Each row was made from one small tree. Brackets hold a mark, then the marks that hang from it, in the order of their numbers. Every link used is in the known rows. Write each row's tree.
(in the rows, 128 means zero)
Known rows
{z_586 z_58 {z_591 z_534} z_723 z_893}: [ 95 120 134  96 107 119 113 140 109 219 122 105 147 123 146 149 140 108
  91 119  75 128 146 128 157 149  88  25 125 125 115 122 123  87  86  96
 127 159 162]
{z_471 {z_58 z_586}}: [112 141 111 127 132 133 123 135 127 118 126 110 120 137 146 152 159 138
 123 130 131 135 110 121 142 158 135 116 121 112 130 131 144 135 123 126
 147 132 124]
{z_726 {z_586 z_723} {z_893 z_58}}: [117 117 121 102 123 130 123 133 109 167 116  68 146 137 177 149 138 130
 115 121 111 135 124 107 161 141 135  78 114  98 122 125 119 165 100 126
 115 189 145]
{z_893 {z_726 z_586}}: [129 119 112 121 143 129 121 110 109 115 123 140 133 146 145 120 138 141
 116 131 130 142 122 116 131 138 151 123 135 104 127 134 131 143  96 134
 127 146 123]
{z_586 {z_591 z_534} z_723 {z_893 z_58}}: [103 113 130  86 103 118 116 146 119 231 124  85 149 122 142 142 136 114
  99 116  75 138 136 123 167 163 110  35 122 130 121 124 134 112  89  97
 117 178 158]
{z_591 z_411 z_723}: [127 110 122 133 124 139 138 159 113 118 126 114 124 144 134 126 140 129
 103 124 121 116 162 115 157  80 128 135 136 137 128 126 125 143 140 121
 130 132 124]
{z_726 {z_893 {z_58 z_471 z_586}}}: [117 141 130 134 122 126 110 149 127 149 118  80 146 143 143 155 130 137
 132 121 134 124  90 115 172 161 141  78 108 134 159 129 126 168 133 142
 110 159 148]
{z_893 {z_58 {z_471 z_641} z_586} z_726}: [114 138 115 128 143 121 102 162 118 154 128 100 151 145 123 154 150 160
 138 137 130 140  96 117 149 184 151  87 119 120 160 132 133 151 131 135
 130 160 139]
{z_411 z_591}: [112 125 134 141 125 132 120 147 127 127 132 120 128 131 128 129 135 117
 131 126 124 129 136 142 131 123 133 142 123 103 126 120 134  98 128 123
 135 123 126]
{z_591 z_411 {z_586 z_58}}: [112 114 117 123 121 132 127 138 106 159 130 117 116 144 149 136 123 128
 116 129  89 122 144 126 152  90 113  95 126 115 122 124 128 109 130 114
 123 115 145]
{z_591 z_411 {z_723 z_534 {z_586 z_893}}}: [115 109 122 129 111 125 133 175 115 114 120 117 131 153 142 125 157 116
  85 133 107 122 128 107 170  86 127 113 142 122 141 125 121 161 137 107
 127 129 136]
{z_58 {z_471 z_641} {z_586 z_591} z_893}: [104 140 119 133 125 116  95 190 125 131 131  98 158 126 117 119 132 165
 133 124 137 129 104 124 159 184 110 119 111 152 147 135 122 116 163 123
 129 123 156]
{z_893 {z_58 {z_471 z_641} {z_586 z_723}} z_726}: [112 134 116 117 135 126 101 175 103 171 125  94 164 146 134 169 166 159
 135 134 128 140  94 125 155 183 136  63 117 119 147 131 131 144 116 127
 135 181 145]
{z_586 z_591 {z_893 z_58}}: [105 112 129 111 112 110 118 150 123 229 121  86 143 126 139 135 122 119
 112 116 108 143 145 118 150 152 127  80 118 120 129 123 136 117 118 106
 121 155 161]
{z_58 {z_586 {z_591 z_411} z_726 z_893}}: [106 105 126 134 110 107 110 174 109 190 111 147 114 134 132 112 140 135
  81 131 124 143 150 120 176 130 126 120 140 106 141 126 135 120 120 103
 135 127 156]
{z_586 z_723}: [126 127 131 121 120 132 127 143 117 148 126 119 139 127 138 146 142 128
 127 124 126 127 127 137 131 129 115 102 126 126 113 128 126 120 115 119
 133 148 134]
{z_723 z_534 {z_591 {z_586 z_893}}}: [106 121 131 134 108 105 117 146 135 155 144 136 143 137 152 142 133 110
 116 129  87 139  88 128 133 125 115  94 122 109 130 122 132 122 152  89
 108 124 148]
{z_723 z_534 z_591}: [126 130 133 136 129 114 124 145 146 139 142 131 144 133 134 121 145 115
 129 135 109 129  94 129 124 136 121 122 125 136 128 126 131 116 144 114
 123 130 140]
{z_534 {z_723 {z_591 {z_586 {z_58 z_471} z_726}}}}: [116 143 133 147 121 124 108 149 122 196 122 159 135 144 132 132 120 131
 116 126  79 127 116 160 146 117 119  75 101 124 109 127 114 103 142 118
 103 108 180]
{z_591 {z_723 z_534 {z_586 {z_58 z_893}}}}: [115 134 111 127 129 134 120 168 104 114 123 118 159 149 133 135 139 114
 101 139 107 113 121 145 166 119 117  95 123 161 135 129 111 129 134 125
 126 125 143]
{z_893 {z_58 {z_586 z_591}} z_726}: [122 120 111 127 125 115 111 153 117 194 125 120 154 143 129 136 150 139
 113 127 132 154 125 121 166 174 145  91 125 130 136 135 153 113  93 126
 138 156 148]
{z_586 {z_723 z_591} z_726 {z_893 z_58}}: [108 116 132 117 117 110 109 158  97 252 114 140 136 128 149 149 147 115
 100 129  90 140 137 162 147 151 132  65 117 104 115 116 125 133 117  93
 118 177 163]
{z_723 {z_586 {z_58 z_471} z_726 z_893} z_591}: [111 132 135 132 124 109 100 137  91 208 109 183 129 143 145 121 151 119
  97 130  89 122 118 168 140 147 126  69 113 112 125 119 104 123 144 103
 119 125 181]
{z_726 {z_893 z_58}}: [120 126 128 127 125 129 128 126 131 151 121  92 134 130 147 148 116 118
 125 126 120 130 125 114 153 142 138  96 117 120 144 121 125 160 111 133
 111 163 134]
{z_723 z_534 {z_586 z_58 {z_726 z_893}} z_591}: [123 130 130 145 126 111 118 132 123 154 118 174 133 146 153 120 158 102
  88 146  89 130  90 146 152 144 117  91 124 109 139 117 108 131 116 116
 125 123 164]
{z_591 z_586}: [123 123 121 125 119 129 128 123 123 124 138 133 130 133 135 134 124 130
 129 124 110 134 118 128 137 118 122 118 124 115 123 128 133 125 138 118
 120 115 133]
{z_534 z_723}: [127 139 131 141 125 130 131 149 152 136 119 118 128 130 122 128 121 131
 129 128 132 132 136 125 135 111 135 128 120 129 114 134 127 124 114 137
 120 126 124]
{z_58 z_586}: [125 135 123 133 125 125 118 141 126 133 125 128 131 138 129 132 148 134
 125 130 142 131 117 128 143 145 133 133 127 125 137 134 136 128 131 130
 137 130 125]
{z_591 z_411 z_534 {z_586 z_58 z_893} z_723}: [ 97 106 119 109 111 137 127 142  98 156 127 116 121 150 153 151 126 110
  79 124  57 112 164 115 184  76 111  51 132 118 132 120 122 129 121  98
 110 136 138]
{z_411 {z_591 {z_586 z_723 z_893}}}: [ 87 116 133 128  97 127 113 162 102 164 131 113 138 135 153 166 138 112
 118 117 103 138 124 149 146 114 113  85 117  71 115 115 133  97 122  91
 123 143 142]
{z_726 z_586 z_893}: [124 124 126 125 129 127 127 113 124 109 121 106 128 137 162 123 128 130
 115 123 128 131 123 100 145 130 135 128 124  97 136 127 116 162 116 132
 116 148 129]
{z_726 {z_893 {z_58 z_471 {z_586 z_591 z_723}}}}: [112 132 133 124 104 121 106 173 119 194 118  65 171 137 151 160 147 136
 118 109 133 133  97 112 182 174 111  47 104 138 139 131 128 136 115 122
 121 172 177]
{z_723 z_534 {z_586 {z_58 z_471} z_726}}: [126 137 126 124 127 124 110 139 112 131 117 150 138 147 121 116 140 125
 107 144  96 122  80 141 149 146 120  80 126 139 146 124 110 134 130 129
 125 101 174]
{z_58 {z_586 z_591} z_893}: [111 132 115 135 119 118 107 173 121 142 125 126 147 127 121 119 129 141
 120 126 146 134 122 140 165 162 118 129 121 158 131 137 136 105 131 122
 131 129 142]

Which tree is each row?
[122 109 116 132 112 136 138 170 126  91 142 101 137 152 137 134 132 124
 102 130  96 124 121 101 168  73 117 116 137 133 137 127 131 143 152 110
 120 114 135]  {z_591 z_411 z_586 {z_723 z_534}}
[103 146 103 128 136 135 112 153 119  98 121 113 124 131 141 148 135 144
 122 133 136 129 108 143 153 160 134 116 117 135 131 134 140 137 124 128
 135 138 121]  {z_471 {z_58 z_586 z_893}}
[106 104 121 117 118 118 121 136 121 144 123 153 120 135 130 113 128 126
  82 129  96 137 139 105 168 130 124  76 147 124 138 125 139 117  75 107
 118 148 134]  {z_586 {z_591 z_411 z_534} {z_893 z_726}}
[135 113 116 129 121 138 139 154 107 112 120 137 121 151 138 113 164 128
  96 127 117 115 153 123 167  89 132 144 136 131 121 130 120 147 138 119
 139 122 130]  {z_591 z_411 {z_723 z_586}}
[121 114 128 123 119 120 125 122 130 136 124  98 141 133 164 109 132 130
 106 114 127 140 130  91 156 143 119 122 123 102 128 129 122 135 114 124
 122 138 150]  {z_726 {z_586 z_591} z_893}
[ 99 139 105 119 148 134 120 149 127  89 131  98 120 118 138 145 128 149
 129 137 113 130 118 132 127 160 122 126 119 118 135 125 123 139 136 121
 135 139 120]  {z_471 {z_58 z_893} z_641}
[109 118 123 144 111 142 127 158 113 113 141 123 142 149 138 148 141 114
 113 115 107 127 143 140 155  94 125 131 120 100 123 121 134 105 149 111
 130 114 132]  {z_411 {z_591 z_586 z_723}}
[ 95 108 120 138 123 112 112 144  95 195 125 162 124 154 161 152 137 119
  96 130  82 135 139 139 149  98 125  58 125  94 120 119 130 104 115  92
 115 146 146]  {z_723 {z_591 z_411 {z_586 z_58 {z_893 z_726}}}}
[115 137 130 132 134 123 112 134 106 130 110 145 126 139 142 129 145 135
 106 139 103 121 104 131 154 158 115  90 119  95 156 116  91 154 134 129
 128 120 165]  {z_723 {z_586 {z_58 {z_471 z_641}} {z_726 z_893}}}
[101 120 113 100 125 120 104 173 103 177 126  70 172 136 156 128 131 130
 107 127 103 134 119 123 157 146  94  63 119 140 110 133 120  94 110 113
 126 153 170]  {z_726 {z_586 {z_58 z_893} z_591 {z_723 z_534}}}
[119 142 116 126 135 130 101 145  88 131 105 170 130 138 119 112 116 137
 109 138 111 114 112 178 159 150 126  89 117 149 134 127 102 132 129 132
 117 111 166]  {z_723 {z_586 {z_58 z_471 z_893} z_726}}
[119 130 118 122 145 126 111 145 116 147 130 101 148 138 121 146 129 153
 137 134 114 135 105 117 132 169 145  79 121 127 153 125 124 149 126 134
 120 158 139]  {z_893 {z_58 {z_471 z_641}} z_726}
[123 132 128 123 128 122 118  99 117 157 116 202 114 139 154 113 158 103
  80 140  66 119 114 160 165 156 120  82 124 107 129 117 108 132  99 115
 118 128 153]  {z_723 {z_586 z_58 {z_726 z_893}} {z_591 z_534}}
[126 118 115 118 115 142 133 119 109 107 135 170 126 139 122 124 129 120
  81 130  69 125 133 137 177 112 126 100 137 127 133 125 127 143 126 114
 116 108 136]  {z_591 z_534 {z_586 z_726} z_723}
[111 135 115 118 120 123 107 156 130 125 129 132 141 124 120 108 129 137
 111 128 114 126 119 138 180 175 116 106 125 166 133 138 138 108 112 122
 122 129 135]  {z_58 {z_586 {z_591 z_534}} z_893}
[116 125 111 122 127 119 108 151  93 173 110 171 134 129 124  96 129 129
  90 136 102 133 140 172 166 156 112 103 124 140 120 127 114  97 112 117
 134 109 172]  {z_723 {z_586 {z_58 z_893} z_591 z_726}}
[114 105 115 112 116 117 122 131 114 139 117 175 116 143 135 100 150 126
  75 132  91 138 131 115 177 134 128  85 147 119 131 128 134 123  71 104
 124 136 140]  {z_723 {z_586 {z_591 z_411 z_534} {z_893 z_726}}}
[ 88 131 133 133 103 133 117 150 147 138 130 121 119 137 132 140 116 109
 112 126  77 134 128 137 161 104 131  92 116  89 119 122 136 105 102 107
 102 124 124]  {z_411 {z_591 {z_534 z_723} {z_586 z_893}}}
[ 92 123 127 120 114 136 115 144  99 158 119 130 132 152 144 141 161  91
  81 126  77 112 158 146 171 117 125  76 124  99 129 117 118 103 108 105
 132 133 136]  {z_411 {z_591 z_534 {z_723 {z_586 z_58 z_893}}}}
[117 117 104 119 137 122 109 141 106 121 123 139 150 136 138 103 120 149
 106 126 133 145 130 127 154 153 135 117 129 135 120 138 132 117  99 127
 122 145 141]  {z_58 {z_893 {z_726 {z_586 z_591}}}}
[131 111 119 124 113 117 130 164 138 125 131 122 129 140 133  91 156 130
 103 133 108 134 111 102 161 124 111 130 139 134 130 130 131 117 122 111
 138 109 154]  {z_723 z_534 {z_586 {z_591 z_411}}}
[116 146 118 141 129 127  97 168 105 113 112 159 134 132 109 117 113 151
 120 136 143 123  99 161 163 158 138 114 122 158 149 133 121 149 144 136
 115 120 148]  {z_58 z_471 {z_586 z_726} z_893}
[101 110 122 130 114 128 114 169  88 192 109 135 130 149 137 134 154 106
  84 129  94 135 160 160 174 127 156 111 124  87 134 113 125 138 126 105
 132 145 149]  {z_411 {z_591 {z_723 {z_586 z_726 {z_893 z_58}}}}}
[106 121 125 101 112 115 114 120 114 192 119 143 132 133 145 116 148 110
  88 125  71 128 138 128 163 157 106  60 127 121 122 125 121  95  95 101
 128 126 159]  {z_723 {z_586 z_58 {z_591 z_534} z_893}}
[117 140 128 133 119 141 124 145 153 109 124 142 116 140 118 107 149 115
 116 133  99 126 127 147 159 126 139 136 121 110 111 130 131 102  91 128
 124 115 120]  {z_411 {z_591 {z_534 {z_723 z_586}}}}
[110 117 120 129 114 146 124 138 108 103 139 161 124 143 122 128 134 111
  83 129  68 124 139 153 179 108 131 115 133 103 133 117 133 115 125 109
 122 104 133]  {z_411 {z_591 z_534 {z_586 z_726} z_723}}
[121 142 131 130 113 126 108 178 126 122 130  91 165 143 131 151 154 139
 133 130 138 125  66 120 151 148 110  78 121 145 145 134 128 135 134 127
 128 141 150]  {z_58 z_471 {z_586 {z_723 z_534}}}
[123 128 111 128 134 124 112 144 112 167 122 128 142 146 129 152 146 138
 122 137 137 145 115 130 157 161 159  93 127 127 143 133 148 141  98 137
 132 164 127]  {z_893 {z_58 z_586} z_726}
[107  98 127 128 107 122 130 174 112 169 120 105 135 139 139 126 136 122
  82 113 117 128 176 102 167  91 113 108 135 129 126 124 125 123 135  99
 130 136 149]  {z_586 {z_591 z_411 z_723} z_893}
